Each row comes from the steps of one path. Every step used is in the known rows, and no mark comes twice. Write the path behind each row, first mark first.
Known rows:
gutaso > dotab: [ -1   5  14 -12   8  10   4   5   7  -6  19  -6  25  -9 -32  -9  -4   5
   5  -4 -23  17  -5  15 -13  -1]
vofor > dotab > vovi: [  1  12 -20  -8  11   2  -1   9   9 -16   5  -1  20 -21 -36   4  -6   6
  13 -10   1   5   9   0 -10  -5]
vamot > vofor > dotab: [-11   2   7  -4   1   4  12  19  22   7  18   1  23 -16 -13   7  -5  14
   1  -9 -13 -10  -1  29  11   8]
gokip > dotab > gutaso: [-10   7   0  -4  29  -6   4   6  16  -4  -1   3 -20  -5  -9   8 -22  -9
   8  -7  -7  18 -12   8 -24 -23]
lavodu > dotab: [  1  17  -8  -6  10   0  -8  11  -1  -6  -6   6   3 -22 -46   9 -19  -5
 -10 -13 -19  23  17   8 -13 -10]
lema > vamot > gutaso: [  9  -7  10  -1 -20   8  17   9  11   6   8 -16  11 -18 -21  -2 -12  15
 -10 -17 -19  -5  32  16   7 -11]
vovi > dotab > lavodu: [ -4  10 -19  18  -5   0 -21  10   5   2   0   4  18 -30  -8  -8  -7   0
  -6 -16  -4  14  -8 -17   0 -12]
gutaso > dotab > vovi: [ 14  10  -8 -10   9  15  -4  -6   6 -19  15  -5  21 -10 -31   0  -7  12
   9 -11   0  21  -3   6 -17  -8]
vovi > dotab: [  1  12  -3  11  -7   3  -1  13  10  -4  16 -10  22 -23 -19  -5  -8   2
 -11 -10  -5  14   3 -17   1 -10]
lema > vamot > vofor: [ 22 -12   4  -1 -19  13  16   5  15   3  18   5   9 -27 -13   7  -3  18
 -17 -22 -19 -13  27  26   9  -9]
lema > vamot > vofor > dotab > gokip: [ -5 -13   0  -1  -1  11   5  -1  30   3   8   7  12 -31   1   9   9  13
   5 -20 -20 -16  10  32  15   0]
butabok > vamot > vofor: [ 43  -2  17  -1   0   8  10  25   8  15   0   8  15  -3  -6  18 -22  17
 -10 -16  -6   9  18  26   3  -4]
lavodu > dotab > gutaso: [ -3  12  -4  -6  18 -11  -9   2   1  -8 -17  10 -19 -18 -28  13 -21 -11
  -2 -18  -4  23   8   6  -9 -17]
dotab > lavodu > dedol: [ 19   6 -35   1  -2  -1 -14  15 -13 -12 -12   3  27 -21 -42  -3 -24   0
  -5  -6 -22  11   6  12 -15  -9]
lavodu > dedol: [ 27   8 -24  -7  -4   3   9  17  -5 -19   4 -15  30 -15 -57   1 -27   2
 -12   1 -24   8  17  14 -16  -8]
vofor > dotab > gutaso: [-16   4   7 -12  22 -12   6  11  11  -5   2   1   1 -14 -18   1  -3  -7
  18  -7  -8   1  -5   9  -7  -6]
peve > vamot > vofor > dotab > gokip: [  3   6  -1   2  -6  -4   8   1  37   1  -7  -1  16 -15   5  16  -6  22
  19  -7 -12 -13  -3  23  16   8]
lema > vamot > vofor > dotab > vovi: [ 16  -8 -15  -2   2  15   9  -2  22  -6  12   8  12 -29 -12  10   9  22
   0 -26  -3 -19  23  25   9  -8]
peve > vamot: [ 29  12  -1  -2 -16  -6  13   7   8  -7   0  -5  10 -14 -28   6 -20  14
   1  -5 -20   1  20  -2  -8  -8]
vamot > vofor > dotab > lavodu: [-15   1  -5   4   5   1  -7  16  15  11   3  13  21 -21  -4   2  -4  12
   7 -16 -10  -8  -9  30  10   6]
gutaso > vamot > vofor > dotab: [ -5  12   5 -14  24  18  12  12  24  11   7   3  22   0  -5  -3  16  17
   1  -2 -21 -10   3  25   6  19]
dedol > lavodu > dotab > gutaso > vamot > vofor: [ -1  16  13 -17  33  -5  -4  -8  21 -13 -17  12  -1 -11  -2   4  -9   8
 -16 -15   2   2  12  11  18 -10]
peve > vamot > gutaso > dotab > vofor: [ 15   2   0  -3  -4 -10   7 -15  19   5   2 -16  12   5  -9  -7  -7  25
  24 -12 -14   3  -3  16   8  -6]
vofor > dotab > gokip: [-23   4  -2  -7  12  -2  -5  10  19  -5   0  -5  22 -25 -21   4  -5  -4
  20  -1 -15   9  -7   7  -7   5]
vamot > gutaso: [ -5   7  17   0 -21   0  14  20   9  10  10 -25  21  -5 -23   1 -32  12
  -6  -6  -8  10  12   9   6  -4]
lema > vamot: [ 22  -8   0  -5 -12   8  11   6   1  -5  14   1   8 -29 -32  -1  -3   5
 -11 -16 -25   0  32   8  -9 -15]
vamot > gutaso > dotab: [-14   7  24  -6  -5  10  11   8  17   7  15 -26  26   4 -18 -10 -18  15
   7  -5 -14  12  -4  19   3   1]

Write each row's path:
[ -4  11  12 -14  22 -20  -9  -3   9 -24 -13   7  -1 -26 -27   4 -25  -5
 -13 -16   2  13  14  -5   6 -20] -> dedol > lavodu > dotab > gutaso
[-12  13   4 -11  11 -10 -18  -4  15 -24 -15   3  18 -35 -27   6 -27  -1
 -11 -10  -7  21  12  -5   7 -10] -> dedol > lavodu > dotab > gokip
[ 31   7   5   2 -23  -1  19   6  19   2   5  -2  11 -11  -9  13 -21  27
  -5 -10 -12 -10  13  18  10  -2] -> peve > vamot > vofor
[-19   5  11   2  -1   7  -8   8   7  12   1 -11  21  -2  -8 -12 -14  14
  11 -12 -12  13 -14  21   4   1] -> vamot > gutaso > dotab > lavodu
[ 11  18 -12 -10  15  -8 -14  -5   7 -34 -10   4  17 -30 -41   7 -27   6
 -17 -20  11  15  26 -13   1 -19] -> dedol > lavodu > dotab > vovi
[ 19  -2   2   1  20   4  -8  28  10  21 -15  20  13  -9   3  12  -6  15
  10 -21 -10   1   4  30   6   3] -> butabok > vamot > vofor > dotab > lavodu
[  9   2 -30  -5  20 -15 -17  -8  -6  -4  -4  13  -1 -22 -43   4  -6  -6
   0 -23 -12  29   9  11  -9 -15] -> lavodu > dotab > vofor
[-10   8  -6  14  -8   3 -13   4  21  -3   4 -11  22 -28  -4   2 -11  -1
  -2  -8   1  21  -9 -19   6  -8] -> vovi > dotab > gokip
[ -7   7  -9  -1   0   9  -8   6   6   2  -7 -19  31   1 -23 -11 -17  16
   9  -6 -18  10  -9  26   0  -1] -> vamot > gutaso > dotab > lavodu > dedol
[  2  17  -3 -10  32   5  -4  -4  13   4 -18  17 -19  -1  -4  11   0   2
  -3 -16  -5  12   5  20   3  -5] -> lavodu > dotab > gutaso > vamot > vofor
[ -8   7 -37  -5  20  -2 -14  18  -2 -11 -13   4  29 -22 -42  -7  -4   0
  11  -4 -28  -2   0  16 -12   0] -> vofor > dotab > lavodu > dedol
[  4   3 -13 -14  23 -25 -15 -11   1 -21  -4  11  15 -31 -41  -5 -11  -1
 -13 -19  -5  17  13  -2   5 -20] -> dedol > lavodu > dotab > vofor
[  2  11 -30 -10  31  18  -4  10  15   2 -14   6  27  -1 -12  -7  13  18
   3  -2 -24 -12  -1  33   2  14] -> gutaso > vamot > vofor > dotab > lavodu > dedol
[  7  15 -17 -12  24  22   6   3  23   1   1   5  21   0  -5   4  15  22
   5  -8  -1  -7   5  19   4  11] -> gutaso > vamot > vofor > dotab > vovi
[ 16  13  11   3 -27  -7  20   9  18   6  -4 -20  12  -3 -16   6 -28  24
   5  -6 -12  -1  19   5   7  -3] -> peve > vamot > gutaso
[ 21  -4  16  -6  27  -3   9  22  17  15 -10  13   0   1   8  18  -7  11
  12 -18   0   0   4  30   8  -2] -> butabok > vamot > vofor > dotab > gutaso
[ 11   6  12 -11  14   8  13   0  16   7  -2   6  -5   4  11   3   1   7
  -3  -8   2   2  -3  19   4  -1] -> dotab > gutaso > vamot > vofor
[ -1  15  -1   1  20   5  -1  -1  17  -1  -2  -2   0  -4   8  -8   8  -3
   0  -7   3  11  -7 -18   2 -11] -> vovi > dotab > gutaso > vamot
[  1  11   4   5  14   9   3  -1  27   7   2   1   2  -2  24  -2  10   9
  -5 -12   9   3 -10  -4  17  -6] -> vovi > dotab > gutaso > vamot > vofor
[-14  11   5 -20  40   0   6   6  15  -3  -6   4  -2  -3 -11  -6  14  -4
  19  -1 -14  -1  -2   7  -9   3] -> vofor > dotab > gutaso > vamot
[ -8  -5   6  -7   4  -4   2  -7  12  10  15 -17  21   3 -17 -13  -3  13
  15 -13  -9  15 -13  22   6  -5] -> vamot > gutaso > dotab > vofor
[  4 -11   2  -3   0  12  15   6  21   3  17   7  13 -28 -11   4   8  18
  -3 -22 -25 -23  22  33  11  -3] -> lema > vamot > vofor > dotab
[ -5  11   1  -6  39  10   6   0  30   8  -4   9 -20  11  16   7  -2   4
   4  -6  -7   6 -14  22 -11 -12] -> gokip > dotab > gutaso > vamot > vofor
[-12   9 -19   7  20   0 -16  11   7   3  -7  13  -1 -15 -15   1 -20  -5
   3 -10 -17  20 -10   9 -26 -18] -> gokip > dotab > lavodu
[ -3   2 -29   2   9   3  -6  16  11   0  -5   8  32 -19 -18   3  -7  13
   3 -11 -17 -13  -6  35   8   6] -> vamot > vofor > dotab > lavodu > dedol
[-24   4  24  -3  -7   8   1   2  25   7   4 -27  24  -1  -4  -3 -16  12
  16  -6  -9  18 -15  20   5   4] -> vamot > gutaso > dotab > gokip
[  2 -14   7  -5   6   4  13   0  24   3   9  11  -4 -24   5   6  11  11
   4 -24 -13 -22  13  30  15 -10] -> lema > vamot > vofor > dotab > gutaso
[  7 -19  -1  -6   0   4   6 -14  13   6  15  -9  12 -11 -14 -14  13  19
   9 -24 -20   2  11  26   6 -15] -> lema > vamot > gutaso > dotab > vofor
